Each row was made from one small tree. Brackets hold a mark, then the marks that hang from it, in the order of their numbers. Every link used is in the known rows. Write each row's tree.
Known rows:
(K205 (K89 (K709 (K763 K644 K888)))): [ 2.54  0.57  1.12  1.62  2.60  2.49  2.98 -1.25  1.13  0.85  1.32  0.17
  1.85 -0.54  0.89  1.86 -4.50 -0.11 -1.19 -3.14  0.19  0.75]
(K417 K763): [-0.53 -0.58  1.62 -0.51  1.99  1.34 -0.06 -0.12 -0.16 -0.50  1.48 -0.52
  3.77  0.74  0.19  0.67  0.32  1.04 -1.57  1.90  2.54 -1.05]
(K530 (K763 K417 K644 K709 K888)): [-0.12  1.50  1.08  2.69 -1.05  2.20  2.70 -1.84  1.92  0.20 -1.91  0.90
  3.17 -0.22 -0.17 -1.27 -0.92 -0.66  0.36 -1.61 -0.68 -4.79]
(K792 (K644 (K763 K417 K709))): [ 0.92 -0.37  0.73  1.09 -1.30 -1.17  1.64  0.40  0.02  3.85  0.82  0.73
  1.61  1.03 -1.07 -0.87  0.47 -1.62 -2.92  0.18  1.30  0.32]
(K709 (K763 K644 K888)): [ 1.75  1.64  2.22  1.81  0.80  3.80  0.87  0.77  2.17 -0.13  0.35  0.96
 -0.48  0.26 -0.47  1.92 -0.93  0.12 -0.89 -0.91  2.10 -4.52]
(K888 K763): [ 0.03 -0.50  1.12  0.22  1.95  2.13 -3.02  1.10 -0.12 -1.90  2.01 -0.53
  1.04  1.46 -0.69  0.50 -0.29  0.71 -0.10  1.77  4.78  3.51]
(K89 (K709 (K763 K417 K888))): [-0.91 -0.48  1.84  2.12  1.24  5.42  4.22  2.27 -0.54  1.41  1.71  1.91
 -1.63  1.62 -0.39  0.84 -2.57 -1.93 -1.28 -0.65 -1.72  0.30]
(K763 K644 K888): [ 1.43  0.57  1.94  0.23 -0.21  1.69  1.20 -1.34  1.98 -0.61 -0.04  0.70
  1.41  0.09  0.87  2.01 -1.85 -0.21 -0.88 -0.73  3.01 -1.78]
(K530 K763): [ 0.08  0.56  1.15  2.23  2.70  2.49 -2.77 -0.19 -0.12 -2.56 -0.20 -0.46
  3.61  1.45  1.40  0.11  1.55 -0.16 -1.08  1.55  0.70 -0.04]
(K417 (K763 K644 (K709 K89) K888)): [ 1.61 -0.85  0.70  0.59 -0.32 -1.39  2.63 -3.92 -0.01 -0.05 -0.38 -0.28
  4.53  0.72 -0.60 -0.29 -2.36  2.54  0.80 -1.64  0.97 -0.31]
(K888 (K763 K417 K644 (K709 K89))): [ 1.71 -1.03 -0.61  1.04 -1.28 -1.58  1.06 -1.99  0.46 -0.40  0.72 -0.20
  2.02  0.19 -1.76 -0.94 -3.41  2.71  2.02 -1.78  2.60  5.36]
(K792 K644): [ 1.33 -0.20  1.59  0.20  1.62  0.74 -1.08  0.09  0.69 -0.45  0.40 -0.42
  1.55  1.62  0.75  0.85 -0.13 -2.06 -3.39  1.20  2.69  0.89]
(K530 (K763 K417 (K709 K89) K888)): [-0.64 -0.91 -0.94  3.35 -1.19  1.20  1.31 -1.25 -1.94 -1.37 -0.93 -0.10
  2.05  2.73  0.81 -2.18 -1.18  0.30  1.18 -0.98 -3.26  2.23]
(K89 (K709 K763)): [ 1.25 -0.86  2.19  2.51  4.70  2.84 -0.19  1.04 -0.44 -1.01  2.70  1.41
  0.76  1.68 -0.64  1.80 -1.01 -0.56 -1.89  0.16  0.10  2.37]
(K644 (K763 K417)): [-0.02 -0.49  0.26  0.48 -1.54  1.02  1.45  1.26 -0.50  2.47  2.06  0.67
  1.14  0.64  0.53  0.73  0.29  0.01 -1.72  0.80  2.05  1.77]
(K644 (K763 K417 K888)): [-0.94 -0.05  0.58  0.29 -2.76  2.84  2.94  1.65 -0.81  3.23  1.32  0.89
 -0.16  1.24  0.86  0.47 -0.48 -0.90 -1.34  0.37  1.35  0.34]
(K763 K888): [ 0.03 -0.70  1.26  0.39  0.34  2.31 -0.02  0.25 -0.24 -1.70  1.24  0.58
  0.21  1.79  1.13  1.51 -1.07 -0.93 -1.05  0.79  1.82  0.07]
(K644 (K763 K709)): [ 1.79 -1.35  0.57  1.72  0.80 -1.98 -1.79 -1.03 -0.66 -0.09  2.59  1.37
  2.46  1.33 -1.08  0.79  1.20  0.90 -1.10  0.57  2.15  1.53]
(K644 K763): [ 1.24 -0.54  0.85  0.73  0.73  0.36 -1.70  0.38 -0.62  0.72  2.23  0.51
  2.08  1.21  0.47  1.46  1.16  0.56 -1.94  1.35  3.10  2.28]
(K763 K417 K644 (K709 K89) K888): [ 1.64 -1.39 -0.49  1.31 -2.71 -1.32  4.13 -3.05  0.28 -0.31 -0.11  1.06
  1.19  0.68  0.06  0.03 -3.82  0.99  1.12 -2.87 -0.16  1.86]
(K709 (K763 K417 K644)): [ 1.27  1.34  1.23  1.59 -0.14  2.94  2.21  1.36  2.57  0.86  0.98  1.00
  0.00 -0.98 -0.75  1.47 -1.01  0.50 -0.85 -1.08  1.83 -3.39]

Write each row's tree:
[ 1.47 -0.12  1.91  0.25  1.57 -1.55  1.07 -3.14  1.98 -0.19  0.49  0.50
  5.24 -0.88 -1.72  0.38 -0.49  1.97 -0.43 -0.37  3.06 -3.75] => (K417 (K763 K644 K709))
[ 3.83 -1.82 -0.17  1.64  0.54 -3.94 -0.43 -4.23  0.58 -2.67  0.76  0.43
  3.23  0.61 -0.27  1.04 -2.24  2.46  0.54 -2.12  1.53  3.90] => (K763 K644 (K709 K89))
[ 1.44  0.59  0.09  1.90 -2.03  3.12  3.83  0.69  0.61  1.09 -0.07  0.30
 -0.88  0.70  0.20  0.79 -2.99  1.06  0.22 -2.45 -0.19 -0.09] => (K709 K89 (K763 K417 K644 K888))
[ 0.26  0.84  1.02 -0.23 -0.85  2.36  1.19  0.50  2.13  0.91  0.52 -0.11
  1.61 -1.08 -0.82  0.23 -2.21  0.79  0.29 -0.01  4.81  1.12] => (K888 (K763 K417 K644))
[ 0.71  2.27  2.02  2.00  0.83  3.72 -0.03 -1.33  1.81 -0.71 -2.18 -0.08
  3.86  0.33  1.50  0.24 -0.04 -0.45 -0.77 -0.41  1.20 -3.68] => (K530 (K763 K644 K888))
[ 0.06 -0.70 -0.39  2.14 -1.42  3.69  2.53  2.20 -1.57  0.04  1.17  0.18
 -2.30  2.50  0.53  0.48 -2.03  0.47  0.09 -1.01 -1.48  1.86] => (K709 K89 (K763 K417 K888))
[ 0.92  0.76  1.86  0.32 -0.78  2.11  0.45  1.20 -0.41  3.65 -0.09 -0.07
  1.11  2.04  0.79  0.29  0.48 -2.38 -3.57  1.03  2.53  0.04] => (K792 (K644 (K763 K888)))
[ 0.25  1.96  1.07  1.83 -0.12  2.78  1.48 -0.83  2.23  0.27 -1.64 -0.01
  4.12 -1.01  1.20 -0.42 -0.08 -0.01 -0.86 -0.41  0.82 -2.40] => (K530 (K763 K417 K644))
[ 2.72 -2.42 -0.91  2.00  0.15 -3.71 -1.86 -2.06 -2.28 -0.51  2.34  0.46
  2.62  2.40 -0.49  0.43  0.05  2.38 -0.16 -0.39  0.86  6.46] => (K644 (K763 (K709 K89)))
[ 2.95 -1.33  0.19  1.55 -0.68 -2.17  1.05 -3.88  0.18 -2.00  0.12  0.70
  2.04  1.30 -0.07  0.72 -2.90  1.58  0.91 -2.35  0.85  2.32] => (K763 K644 (K709 K89) K888)
[ 1.91 -2.05 -0.48  2.02 -1.02 -1.98 -0.34 -1.76 -2.63  0.22  1.61  0.66
  1.33  3.04 -0.13  0.08 -0.70  1.47  0.08 -0.78  0.18  4.98] => (K644 (K763 (K709 K89) K888))
[ 0.03  0.05  1.02  1.02 -2.63  0.59  3.20  0.74 -0.29  4.52  0.05  0.97
  0.53  1.57 -0.81 -1.24 -0.16 -2.61 -2.56 -0.06  0.63 -1.36] => (K792 (K644 (K763 K417 K709 K888)))
[ 2.09 -0.01  1.51  0.98  1.59 -0.78 -1.93 -1.77  2.03 -1.60  1.09  0.38
  2.53 -0.30 -2.52  0.15 -1.22  1.69  0.90 -0.42  5.05  0.77] => (K888 (K763 K644 K709))
[ 0.62  0.29  2.26  0.23  0.35  0.24  2.61 -2.81  1.70  0.50 -0.17  0.58
  4.04 -0.34 -1.29  0.12 -1.16  1.02 -0.19 -0.69  2.28 -5.30] => (K417 (K763 K644 K709 K888))
[ 1.09 -3.08 -1.34  1.60 -0.78 -2.57  1.31 -1.71 -1.55 -2.10  1.83  0.62
  1.19  1.85 -0.06 -0.04 -2.13  1.31  0.58 -1.09 -0.77  5.36] => (K763 K417 (K709 K89))
[-0.25  0.12  1.23  3.11  1.82  1.88 -1.62 -1.07 -0.43 -2.59 -0.63  0.62
  2.60  2.18  0.08 -0.92  0.83 -0.66  0.05  0.44 -0.76 -2.28] => (K530 (K763 K709 K888))
[ 1.55 -0.68  0.63  1.02 -0.81 -1.50  2.56 -2.24  2.27 -0.41  0.84  1.64
  2.08 -1.01 -0.97  0.73 -1.92  0.45 -0.12 -1.54  1.86 -1.63] => (K763 K417 K644 K709)
[ 0.42  0.48  0.86  0.18 -1.67  1.07  1.92  1.80  0.15  4.59  0.51 -0.02
  1.39  0.91  0.50 -0.22  0.59 -2.02 -3.72  1.01  2.12  1.02] => (K792 (K644 (K763 K417)))
[ 0.74  0.07  0.84  0.75 -0.62  0.01  1.16 -0.83  2.15  0.19  0.95  0.68
  1.69 -0.97 -2.42 -0.52 -2.17  1.16  1.17 -0.88  4.00  0.40] => (K888 (K763 K417 K644 K709))
[ 0.09 -2.21  0.18  0.73  0.26 -0.79  1.22 -2.26 -2.21 -1.14  0.88 -0.50
  3.14  2.54 -0.40 -0.69 -1.47  1.92  0.59 -0.19 -0.25  1.64] => (K417 (K763 (K709 K89) K888))
[ 1.45  0.43  2.02  1.99  1.88  3.09  3.96  0.40  1.97  1.84  1.29  1.89
  1.01 -0.73 -0.95  1.45 -2.57 -0.48 -1.46 -1.81  0.15 -0.03] => (K89 (K709 (K763 K417 K644)))
[ 0.52 -2.06 -1.13  1.63 -3.18 -1.23  2.69 -0.68 -2.52  1.93  1.49  0.89
  0.33  2.42 -0.07 -0.65 -1.70  0.93  0.40 -1.22 -0.95  4.63] => (K644 (K763 K417 (K709 K89) K888))
[-0.45 -0.92  0.34  1.38 -2.47  0.53  2.68  0.26 -0.91  2.49  1.71  1.71
  0.20  1.32 -0.86 -0.20 -0.42 -0.53 -0.56 -0.24  0.48 -0.47] => (K644 (K763 K417 K709 K888))
[ 2.05 -0.16  1.65  1.18  0.15 -0.65  0.93 -2.80  1.88 -1.40  0.35  1.50
  1.72  0.21 -0.74  1.17 -1.83  0.10  0.04 -1.43  2.24 -2.67] => (K763 K644 K709 K888)
[ 1.80  0.80  2.97  2.20  2.70  4.05  2.61 -0.20  1.47  0.87  0.79  1.97
  0.65  0.49 -0.59  1.94 -2.51 -0.83 -1.34 -1.77  0.62 -1.12] => (K89 (K709 (K763 K644 K888)))
[ 1.67 -0.06 -0.72  3.08 -0.38 -1.07  1.15 -3.24  0.61 -1.06 -1.42 -0.06
  4.53  0.20  0.26 -1.47 -1.11  1.75  0.86 -2.11 -1.27  1.68] => (K530 (K763 K417 K644 (K709 K89)))
[ 0.25 -2.74 -1.01  1.49 -2.12 -0.78  2.80 -1.36 -1.80 -1.40  1.10  0.77
  0.00  2.35  0.28 -0.32 -2.96  0.48  0.95 -1.45 -1.39  3.87] => (K763 K417 (K709 K89) K888)
[-0.69 -0.17  0.23  3.00  0.86  1.14 -0.05 -0.54  0.06 -1.50 -0.02  0.59
  2.88  0.95 -0.18 -1.48  0.81 -0.29 -0.15  0.41 -1.07 -1.25] => (K530 (K763 K417 K709))
[-1.06  0.44  1.01  1.79 -0.68  5.19  2.65  3.34  0.12  0.52  1.48  0.95
 -2.51  1.41 -0.12  0.83 -0.91 -1.05 -0.84  0.00 -0.16 -3.04] => (K709 (K763 K417 K888))
